Each row was made from one small tree. Brackets hold a mark, then the marks that hang from it, in alphabetical order. Every link used is in the known rows. Write each row's tree.
Known rows:
[rike fepum lepod]: [ 29  -5   0 -17   7 -10   1 -16  11  43  -1  -6 -41  14  30   9  -7  -9
  -9 -14  22  -7 -25  -4]
[bozev fepum [goze [rike lepod]] vulu]: [ -6  -7 -17  -5   6  -1  12  14   2  36  -4  22 -42 -10  42  18 -20  14
 -23 -23  41  11   4 -20]
[goze nepak [rike fepum gupar [lepod bozev]]]: [ 24 -11   9 -14  10 -11 -27 -16  12  40 -12  17 -40  -9  48  20 -14  -5
  -6 -15  32  -6 -20 -10]
[bozev fepum]: [ 20   9  -3 -21  13 -12  23  -5  13  24   9  13 -51  -3  24  15  -4 -16
   2 -13  13  10 -12   1]
[rike fepum]: [ 30  -4   3 -15  17 -12   7 -16  21  23   7   0 -53  -1  23  11   0  -9
  -6 -11  17  -7 -20  -2]
[rike fepum gupar [lepod bozev nepak]]: [ 25   2  15 -24  17  -3 -18 -15  28  67 -11  14 -38  13  42  12  -4   0
 -23 -21   0   6 -33   6]
[rike [lepod [bozev gupar]]]: [ 18  14   4 -19   6 -12  11  -3  17  46  -2   4 -43  13  25  14 -16   4
 -12 -28   8   5 -21   5]
[lepod [bozev goze] [rike [gupar nepak]]]: [ 19   5   4  -8  20  -8  -1   3  37  54   3  33 -54  -2  23  14   6 -11
 -21 -34   5  16  -9   0]
[goze [rike [lepod nepak]]]: [ 25   4  -2 -21  10   2  -2 -20  17  28  -5  17 -43  -2  34  23  -5 -14
 -12 -12  26   4 -12  -5]
[lepod [nepak fepum gupar]]: [ 20  18  10 -26  32  -3   9 -19  28  39  17   0 -65  -6  29  24   1 -18
 -15 -22   9  14 -23  -2]
[bozev fepum [goze [nepak gupar] rike] vulu]: [ -8  -6 -18  -4  16 -11   9  10   6  31   6  21 -57 -30  47  21 -20  13
 -13 -21  50  10   7 -24]
[goze bozev [rike [gupar [nepak fepum]] lepod]]: [ 33  -4  10  -6  11 -11 -12   3  12  38 -21   1 -37   3  39  26  -2 -15
  -8 -19  39   2 -16  -5]
[bozev fepum [goze nepak rike] vulu]: [ -7  -5 -18  -1  13 -12  11   7   4  22   2  26 -47 -29  50  19 -18  12
 -10 -20  47   9  11 -23]
[goze [bozev fepum gupar]]: [ 25  13   1  -9  17 -27  27   9  13  23   2  -3 -54  -2  27  16 -14   7
  -3 -27  26  12  -5   4]
[rike fepum [gupar nepak] lepod]: [ 38  -8   4 -14  13 -16 -13 -14  15  64 -21   3 -36  13  35  14   3 -15
  -7  -4  22  -7 -37   3]
[rike fepum [lepod [bozev goze] [nepak gupar]]]: [ 15   5   1 -16  13   0  -2  -4  31  71   9   1 -46   9  41  10  -5   1
 -27 -35  13   8 -16  -2]
[bozev fepum [goze nepak] gupar vulu]: [ -6   9 -17   0  20 -29  25   8   3  32   1  16 -55 -25  47  15 -30  32
 -15 -28  39  13   4 -15]
[lepod [bozev fepum vulu] [nepak gupar]]: [ -2  11   1 -27  19   0  12   1  32  57  14  21 -60  -4  35  17   2   8
 -18 -29  -1  22  -7   3]
[lepod [bozev vulu] [nepak fepum] rike]: [  7  11  13 -22  24   2   1 -15  35  52  18  25 -62  -1  32  18  11   2
 -35 -45 -10  24  -1  -8]
[bozev fepum [gupar nepak] vulu]: [ 12   5 -11 -10  14 -29  26   3   6  45 -10  12 -56  -8  29  19  -6  16
  -9 -16  23   9  -7   0]
[bozev goze vulu]: [ -2  -1 -15  -4  19  -8  17   5  19  20   3  14 -49 -11  32  12 -12  15
 -14 -19  29   2  -5 -11]
[gupar nepak]: [ 32   7  -8 -13  12 -18  16 -13  23  32  -2   8 -46  -3  24  16  14 -27
  12  -6  18  -2 -14   7]
[bozev fepum vulu]: [  4  -2  -9 -19  13 -11  21   0   9  28   3  17 -52  -4  29  14  -6   6
  -5 -11  18   8  -9  -5]
[goze bozev [rike fepum gupar]]: [ 34 -15  13  -7  20 -11 -14   1  19  17 -12   6 -50  -8  30  21  -6  -1
 -12 -14  39  -3 -16  -4]
[lepod bozev [nepak fepum gupar]]: [ 12  21  18 -26  27   2   6  -9  37  51  21   6 -63  -1  30  23   4 -12
 -20 -37  -7  19 -18   4]

Which tree is each row?
[ 18   4  -5   4  22 -25   4  -7  12  18  -1   9 -56 -29  40  20 -27  15
 -19 -27  48  -1  -2 -16] : [bozev [goze nepak [rike fepum]] gupar]
[ 32   2   4 -26  30  -4  -2 -30  35  53  20  13 -74  -4  23  14  10 -13
 -26 -22  13  15 -14  -8] : [lepod [nepak gupar] [rike fepum]]
[ 23  -3   5 -17   5  -5 -10  -1  15  50 -18  24 -38   3  33  25  -2 -17
 -10 -15  20   6 -19   2] : [goze [rike [gupar nepak] [lepod [bozev fepum]]]]
[ 22  12  10 -18  18 -14  11  -8  29  39  12  20 -67   1  10  15  -6   3
 -24 -39  -1  15  -9   1] : [lepod [bozev gupar] rike]
[ 33  -1   5  -6  12 -15  -4  -8  14  37 -12  -6 -47  -1  41  20 -13  13
 -24 -28  41   2  -5  -5] : [goze [bozev gupar] [rike fepum [lepod nepak]]]
[ 21   3   7 -24  11  -1  -5 -14  28  69   7  -1 -48  13  37  12  -1  -4
 -21 -28   7   5 -22   3] : [rike fepum [lepod bozev [nepak gupar]]]
[ 19  10   7 -17  26 -18   5 -17  14  28  18  -7 -63 -14  34  22  -9 -20
   6 -19  28   1 -22 -13] : [goze [nepak fepum gupar]]
[ 11   1  -1 -20   6   5  -5 -11  20  37  -6  22 -41   0  37  21  -5   1
 -19 -21  18   6  -7  -5] : [goze [rike [lepod [bozev vulu] nepak]]]
[  4  10   8 -25  14   2   1  -6  23  66   7   2 -49  12  38  19  -6   2
 -24 -33   5  13 -20  -3] : [rike [lepod [bozev vulu] [nepak fepum gupar]]]
[ 24  -4   3 -10   5 -17 -14 -16   9  37  -5   7 -44 -11  45  20 -18   2
 -10 -24  36  -6 -10 -11] : [goze nepak [rike fepum [lepod [bozev gupar]]]]
[ 10  18  -7  -5  21 -22  32   9  11  30   5  12 -57 -13  29  17 -26  11
 -19 -31  26  17  -5  -4] : [bozev fepum goze gupar]
[ 26  14  12 -13  17 -19  10  -7  28  53   9  14 -65   2  15  19   4  -6
 -24 -44  -1  16  -7   0] : [lepod [bozev [gupar [nepak fepum]]] rike]
[ 11  10  11 -12  16  -9  -9   2  18  53  -6  12 -35   6  44  18 -19  -4
 -13 -31  14   8 -28  -4] : [rike gupar [lepod [bozev [goze [nepak fepum]]]]]
[  3   6   2 -30  21   2   7  -6  36  67  21  32 -71  -2  28  16   8   4
 -31 -38  -2  31   0  -6] : [lepod [bozev fepum vulu] [nepak gupar] rike]
[  4   8   4 -14  15 -16  14   3  23  32   0  12 -57  -2  21  16 -14  25
 -17 -29   4   5 -12   4] : [lepod [bozev gupar vulu]]
[ 26   2   8  -2  17 -18  -3  -6  10   6   5  -4 -48 -20  46  25  -8 -13
   4 -27  46  -1   0 -16] : [goze bozev [nepak fepum] rike]
[  7  16   9 -20  14  -8   6  -8  18  59  -2   4 -45  10  40  19 -13  15
 -28 -37   2  14 -17  -1] : [rike [lepod [bozev gupar vulu] [nepak fepum]]]
[ 26 -15  -2   4  13 -24   0   5  13  28 -17  -4 -54 -12  34  20  -4  22
 -18 -22  47  -5   2  -7] : [goze [bozev [gupar nepak] vulu] [rike fepum]]
[  9   8  -1 -11  12 -20  14   3  24  43  -5  12 -53  -2  24  17  -4  18
 -11 -27   7   4 -10   8] : [lepod [bozev [gupar nepak] vulu]]
[ 13   4 -11  -2  18 -12   5  -7  17   8   6  18 -47 -27  40  19 -14  -8
  -2 -19  45   1   1 -16] : [bozev [goze nepak rike]]
[  0  -2 -12   1  15 -14   8   8   6  30 -13  12 -51 -13  34  21 -33  36
 -35 -27  45   4  -5 -17] : [bozev [goze [rike lepod]] gupar vulu]
[  5   0  -1 -11  22   1  -1  -7  41  57  15  29 -57  -7  38   8   8  16
 -41 -45   3  19   8 -11] : [lepod [bozev goze vulu] nepak [rike fepum]]
[ 10   4   5 -16  17 -14   9  -3  26  42   8  23 -67   0  14  14  -8  21
 -30 -38   3  14  -6  -5] : [lepod [bozev gupar vulu] rike]
[ -5   7 -13  -2  20 -21  29  15   7  34   0  15 -57 -15  34  15 -28  34
 -26 -29  30  15  -1 -11] : [bozev fepum goze gupar vulu]
[ 27  11   0 -29  29  -2   6 -28  36  46  20  20 -73  -6  19  17   9 -18
 -20 -21  12  20 -13  -6] : [lepod [nepak gupar] rike]
[ 30   3  -3  -4   2 -22  11  10   4  42 -16   0 -43   0  37  24 -11  -1
  -9 -26  45   8   1  -2] : [goze [bozev fepum [gupar nepak]] [rike lepod]]
[ 22  12  -4 -27  15  -3   7 -20  22  52   3   3 -48   8  33  16  -5 -14
  -8 -14  18   8 -24   0] : [rike [lepod [nepak gupar]]]
[ 19 -12  -1  -5  13 -13  -2  14  11  32 -20  18 -46 -12  39  24   1   4
  -6 -12  41   7  -3  -4] : [goze [bozev fepum vulu] [rike [gupar nepak]]]
[ 25  -3  -1  -8  17 -17  -3  -4  17  14   6  -2 -57 -22  39  24 -11 -10
  10 -17  55  -1  -3 -12] : [goze bozev [nepak gupar] rike]
